Each row comes from the steps of one path. Every step used is in the known rows, and no mark comes twice. Write the path behind each row, first mark first.
In the rows, 100 means zero.
Known rows:
bifav/lanin/selot/laso/zazuguz/neti: [126, 104, 134, 92, 131, 108, 127, 88, 113, 95, 50, 111, 67, 94, 105, 77, 103, 117, 104, 173, 73, 111, 78, 94, 59, 94, 81, 141, 70, 121, 128, 58]
laso/zazuguz/neti/nefudig: [135, 72, 110, 89, 96, 66, 96, 112, 78, 93, 109, 115, 102, 100, 70, 55, 59, 73, 90, 90, 155, 95, 129, 84, 57, 57, 143, 93, 135, 86, 103, 76]
namut/selot/laso/zazuguz/neti/bifav: [128, 126, 123, 138, 89, 57, 115, 94, 127, 71, 142, 99, 113, 108, 109, 97, 70, 60, 116, 64, 134, 153, 111, 19, 89, 85, 104, 134, 115, 110, 107, 43]
neti/nefudig: [102, 80, 71, 86, 76, 92, 99, 130, 75, 107, 112, 114, 118, 114, 86, 99, 103, 78, 81, 70, 146, 90, 111, 115, 116, 98, 138, 57, 117, 46, 68, 143]
toram/lanin/selot/laso/zazuguz: [112, 158, 137, 128, 95, 112, 84, 87, 87, 94, 98, 82, 115, 66, 110, 55, 126, 106, 112, 106, 69, 90, 46, 114, 94, 87, 50, 109, 58, 147, 109, 116]
laso/zazuguz: [116, 73, 107, 90, 52, 107, 72, 97, 89, 120, 121, 85, 95, 82, 64, 84, 92, 56, 89, 98, 120, 89, 99, 95, 98, 83, 124, 109, 97, 134, 98, 123]
namut/selot/laso/zazuguz: [113, 115, 134, 123, 49, 100, 103, 70, 132, 109, 148, 77, 98, 102, 110, 111, 96, 47, 106, 69, 81, 123, 84, 80, 106, 125, 86, 113, 78, 137, 78, 93]
gafup/lanin: [77, 56, 120, 63, 58, 124, 100, 88, 91, 134, 140, 118, 90, 109, 109, 123, 79, 81, 91, 85, 107, 89, 145, 112, 101, 121, 133, 85, 130, 95, 98, 125]
lanin/selot/laso/zazuguz: [117, 118, 120, 91, 68, 106, 105, 110, 86, 99, 112, 97, 123, 64, 104, 99, 115, 74, 94, 109, 66, 100, 50, 124, 93, 115, 78, 116, 66, 134, 103, 115]
gafup/lanin/toram: [95, 55, 116, 67, 62, 101, 106, 97, 83, 137, 136, 116, 69, 119, 144, 112, 72, 94, 109, 106, 93, 76, 126, 138, 99, 121, 125, 86, 111, 109, 101, 105]
nefudig/neti/bifav/lanin/selot/laso/zazuguz: [110, 140, 119, 113, 122, 98, 137, 99, 139, 59, 22, 138, 106, 97, 87, 69, 124, 124, 115, 167, 92, 130, 52, 81, 129, 118, 72, 122, 39, 114, 108, 72]
laso/selot/lanin/bifav/neti/nefudig: [74, 101, 115, 106, 138, 110, 82, 105, 96, 108, 94, 95, 89, 101, 115, 82, 110, 144, 78, 83, 46, 126, 77, 175, 93, 92, 110, 105, 110, 97, 101, 77]
zazuguz/neti: [98, 61, 74, 84, 86, 118, 77, 114, 92, 112, 97, 106, 85, 126, 94, 135, 71, 93, 88, 103, 158, 79, 154, 70, 75, 84, 122, 78, 132, 88, 90, 118]
laso/selot/lanin: [52, 102, 95, 81, 87, 139, 95, 104, 96, 115, 108, 104, 108, 88, 101, 112, 62, 100, 70, 71, 62, 124, 94, 115, 97, 138, 104, 95, 124, 141, 97, 101]
budiz/neti: [121, 92, 65, 95, 81, 112, 82, 111, 105, 130, 89, 111, 100, 117, 87, 124, 113, 104, 97, 89, 121, 69, 99, 88, 139, 130, 121, 54, 105, 100, 64, 140]
toram/lanin/bifav/neti/selot/laso/zazuguz: [90, 151, 142, 158, 138, 88, 64, 53, 133, 91, 99, 56, 114, 60, 102, 69, 164, 100, 151, 87, 60, 110, 89, 112, 82, 52, 61, 134, 72, 122, 129, 91]
gafup/lanin/selot/laso/zazuguz/neti/budiz: [121, 94, 166, 60, 112, 80, 159, 114, 78, 101, 153, 125, 117, 73, 122, 87, 52, 112, 119, 79, 73, 127, 124, 119, 40, 97, 107, 119, 133, 113, 135, 47]
selot/laso/zazuguz/neti: [125, 102, 126, 89, 106, 99, 104, 110, 117, 114, 101, 94, 104, 87, 94, 106, 88, 65, 96, 120, 99, 103, 118, 43, 50, 93, 113, 113, 106, 128, 100, 70]
selot/laso/zazuguz: [110, 107, 122, 102, 80, 112, 103, 113, 114, 112, 120, 82, 120, 67, 94, 102, 106, 50, 97, 105, 77, 99, 86, 78, 84, 111, 111, 104, 79, 136, 90, 103]
namut/selot/lanin/toram: [90, 104, 66, 100, 67, 96, 108, 86, 91, 109, 132, 73, 57, 153, 144, 106, 44, 101, 86, 81, 59, 80, 84, 118, 124, 142, 68, 70, 94, 112, 73, 82]
namut/selot: [96, 86, 74, 106, 38, 112, 73, 77, 101, 115, 142, 85, 71, 135, 107, 138, 82, 72, 98, 55, 143, 93, 114, 103, 138, 104, 91, 80, 112, 96, 69, 136]
laso/zazuguz/neti/bifav/lanin: [114, 62, 115, 110, 114, 88, 106, 89, 108, 77, 54, 102, 85, 107, 55, 56, 70, 95, 87, 147, 175, 133, 125, 41, 77, 56, 134, 152, 120, 100, 142, 50]
toram/lanin/bifav/neti: [83, 93, 91, 145, 116, 126, 19, 67, 98, 117, 85, 57, 70, 108, 114, 87, 147, 143, 107, 115, 110, 64, 105, 137, 105, 36, 73, 97, 75, 109, 99, 139]
zazuguz/neti/selot/lanin: [57, 95, 64, 71, 120, 93, 128, 109, 95, 82, 100, 115, 108, 114, 77, 118, 42, 87, 87, 71, 105, 94, 147, 54, 73, 124, 110, 76, 166, 66, 98, 66]
gafup/lanin/selot/laso: [87, 96, 130, 60, 75, 128, 134, 106, 86, 123, 135, 137, 114, 91, 146, 137, 111, 94, 99, 89, 46, 102, 101, 136, 107, 148, 97, 96, 98, 98, 107, 122]
budiz/neti/selot: [99, 123, 52, 88, 82, 89, 106, 104, 104, 104, 96, 119, 119, 101, 69, 140, 115, 92, 136, 47, 128, 90, 111, 91, 150, 136, 120, 58, 137, 71, 70, 135]
toram/lanin/bifav: [104, 83, 82, 122, 108, 92, 37, 91, 71, 99, 129, 60, 89, 99, 122, 92, 129, 141, 96, 80, 129, 65, 119, 131, 101, 45, 81, 81, 98, 102, 99, 167]

Write each row's path:
[131, 133, 113, 106, 109, 67, 119, 136, 77, 63, 109, 113, 135, 71, 104, 91, 84, 84, 95, 109, 117, 134, 81, 69, 75, 78, 104, 146, 99, 112, 129, 69]
lanin/selot/laso/zazuguz/neti/bifav
[88, 74, 77, 83, 83, 145, 98, 87, 87, 108, 54, 111, 70, 120, 94, 103, 119, 131, 91, 152, 114, 83, 76, 149, 131, 103, 85, 105, 72, 78, 103, 148]
bifav/lanin/selot
[84, 103, 52, 99, 76, 94, 94, 125, 114, 76, 76, 131, 122, 116, 72, 124, 91, 103, 100, 84, 175, 95, 125, 56, 149, 109, 116, 65, 107, 88, 67, 121]
nefudig/neti/bifav
[138, 104, 131, 92, 125, 69, 121, 134, 107, 102, 107, 115, 127, 87, 92, 76, 85, 64, 101, 106, 107, 109, 119, 68, 46, 87, 133, 92, 116, 84, 87, 61]
selot/laso/zazuguz/neti/nefudig
[71, 98, 69, 102, 63, 126, 106, 73, 108, 110, 133, 84, 81, 139, 101, 119, 55, 86, 63, 67, 77, 98, 94, 92, 125, 132, 86, 71, 109, 104, 68, 93]
namut/selot/lanin
[92, 54, 81, 110, 89, 131, 42, 97, 94, 136, 94, 68, 80, 108, 109, 131, 140, 117, 88, 115, 109, 75, 119, 142, 108, 65, 99, 106, 76, 86, 94, 142]
lanin/bifav/neti
[137, 147, 123, 126, 131, 86, 141, 105, 117, 79, 35, 129, 122, 90, 85, 69, 153, 126, 113, 154, 77, 127, 24, 85, 143, 119, 94, 127, 56, 111, 123, 79]
budiz/neti/bifav/lanin/selot/laso/zazuguz
[85, 58, 71, 83, 110, 102, 87, 120, 79, 108, 141, 76, 93, 101, 115, 118, 94, 115, 46, 91, 74, 76, 110, 123, 98, 100, 99, 77, 102, 95, 88, 121]
selot/lanin/bifav
[103, 118, 119, 119, 112, 97, 130, 105, 103, 67, 67, 109, 122, 75, 90, 64, 127, 100, 100, 147, 92, 142, 42, 103, 116, 95, 94, 155, 54, 100, 135, 89]
neti/bifav/lanin/selot/laso/zazuguz
[99, 64, 85, 106, 107, 99, 60, 110, 87, 115, 97, 86, 96, 116, 107, 101, 146, 122, 90, 101, 117, 84, 104, 163, 106, 51, 123, 87, 94, 50, 87, 135]
lanin/bifav/neti/nefudig
[83, 120, 82, 87, 114, 94, 131, 121, 113, 92, 104, 109, 133, 99, 106, 153, 87, 67, 124, 63, 109, 117, 153, 58, 77, 124, 109, 87, 145, 58, 90, 93]
zazuguz/neti/selot/laso
[110, 95, 166, 64, 69, 111, 132, 87, 92, 116, 145, 122, 103, 71, 126, 94, 100, 78, 108, 104, 34, 110, 83, 132, 82, 126, 99, 125, 84, 135, 124, 90]
gafup/lanin/selot/laso/zazuguz
[122, 155, 111, 109, 100, 75, 121, 96, 131, 100, 100, 108, 135, 70, 69, 106, 131, 64, 149, 59, 70, 117, 80, 64, 120, 150, 108, 84, 107, 112, 84, 95]
budiz/neti/selot/laso/zazuguz
[124, 83, 112, 106, 115, 83, 109, 95, 82, 61, 46, 122, 78, 99, 73, 56, 75, 119, 98, 158, 159, 125, 90, 85, 91, 48, 107, 161, 99, 97, 154, 64]
laso/zazuguz/neti/bifav/lanin/selot
[89, 122, 75, 114, 76, 129, 56, 91, 56, 91, 94, 94, 98, 98, 105, 91, 106, 131, 100, 94, 119, 66, 83, 140, 128, 67, 58, 81, 91, 101, 96, 164]
toram/lanin/selot
[63, 148, 97, 144, 143, 106, 67, 72, 123, 99, 90, 69, 116, 94, 121, 112, 168, 120, 149, 77, 69, 99, 100, 118, 103, 70, 63, 105, 87, 79, 107, 122]
toram/lanin/bifav/neti/selot/laso
[64, 79, 82, 100, 114, 133, 71, 97, 104, 127, 94, 71, 77, 114, 108, 118, 122, 122, 51, 130, 52, 74, 99, 129, 95, 98, 91, 98, 78, 96, 96, 97]
selot/lanin/bifav/neti
[99, 111, 92, 86, 117, 52, 128, 99, 86, 81, 108, 95, 82, 97, 91, 59, 14, 84, 112, 105, 78, 94, 111, 81, 48, 107, 96, 114, 136, 117, 120, 21]
laso/zazuguz/neti/selot/lanin/toram
[111, 99, 72, 121, 118, 103, 109, 116, 114, 93, 40, 127, 106, 126, 70, 98, 129, 132, 96, 130, 149, 108, 85, 55, 170, 113, 132, 88, 93, 71, 94, 117]
budiz/neti/bifav/lanin
[71, 120, 77, 90, 90, 107, 125, 113, 111, 101, 110, 109, 155, 81, 98, 154, 119, 61, 121, 50, 97, 119, 114, 85, 114, 142, 106, 81, 118, 61, 76, 132]
neti/selot/laso
[73, 82, 82, 99, 128, 111, 92, 113, 86, 119, 114, 55, 109, 99, 99, 111, 95, 148, 64, 89, 72, 91, 103, 138, 100, 85, 96, 87, 99, 79, 101, 97]
selot/lanin/bifav/neti/budiz
[94, 102, 99, 139, 126, 98, 40, 91, 88, 110, 89, 81, 86, 111, 105, 59, 153, 153, 102, 103, 122, 69, 99, 148, 107, 28, 86, 78, 84, 60, 97, 132]
toram/lanin/bifav/neti/nefudig
[66, 104, 56, 82, 130, 76, 118, 100, 117, 67, 103, 109, 92, 105, 91, 129, 89, 128, 106, 53, 83, 81, 130, 109, 111, 132, 74, 46, 114, 81, 76, 106]
nefudig/neti/selot/lanin/bifav
[134, 107, 124, 125, 149, 63, 139, 118, 120, 80, 56, 99, 94, 106, 127, 56, 83, 105, 109, 173, 108, 128, 87, 44, 59, 80, 111, 150, 75, 110, 138, 24]
selot/laso/zazuguz/neti/bifav/lanin/toram
[103, 107, 54, 93, 140, 65, 119, 108, 101, 83, 125, 102, 107, 100, 95, 120, 116, 132, 98, 50, 71, 86, 99, 117, 128, 140, 96, 60, 131, 74, 85, 111]
budiz/neti/selot/lanin/bifav
[89, 107, 98, 92, 109, 152, 122, 107, 109, 115, 48, 111, 93, 110, 121, 126, 146, 127, 88, 156, 71, 99, 60, 128, 122, 136, 79, 102, 52, 79, 98, 127]
bifav/lanin/selot/laso
[109, 87, 97, 93, 85, 63, 95, 82, 98, 83, 109, 103, 103, 81, 58, 90, 58, 64, 129, 67, 152, 105, 144, 68, 69, 82, 121, 117, 155, 102, 115, 77]
laso/zazuguz/neti/selot
[99, 98, 63, 106, 112, 86, 113, 112, 117, 81, 17, 119, 72, 149, 109, 88, 91, 140, 118, 159, 150, 87, 90, 86, 143, 115, 93, 79, 66, 82, 86, 90]
nefudig/neti/bifav/lanin/toram
[121, 90, 172, 60, 93, 97, 134, 86, 95, 109, 137, 136, 83, 83, 129, 94, 75, 86, 109, 114, 55, 105, 113, 103, 42, 108, 98, 130, 110, 140, 135, 50]
gafup/lanin/selot/laso/zazuguz/neti
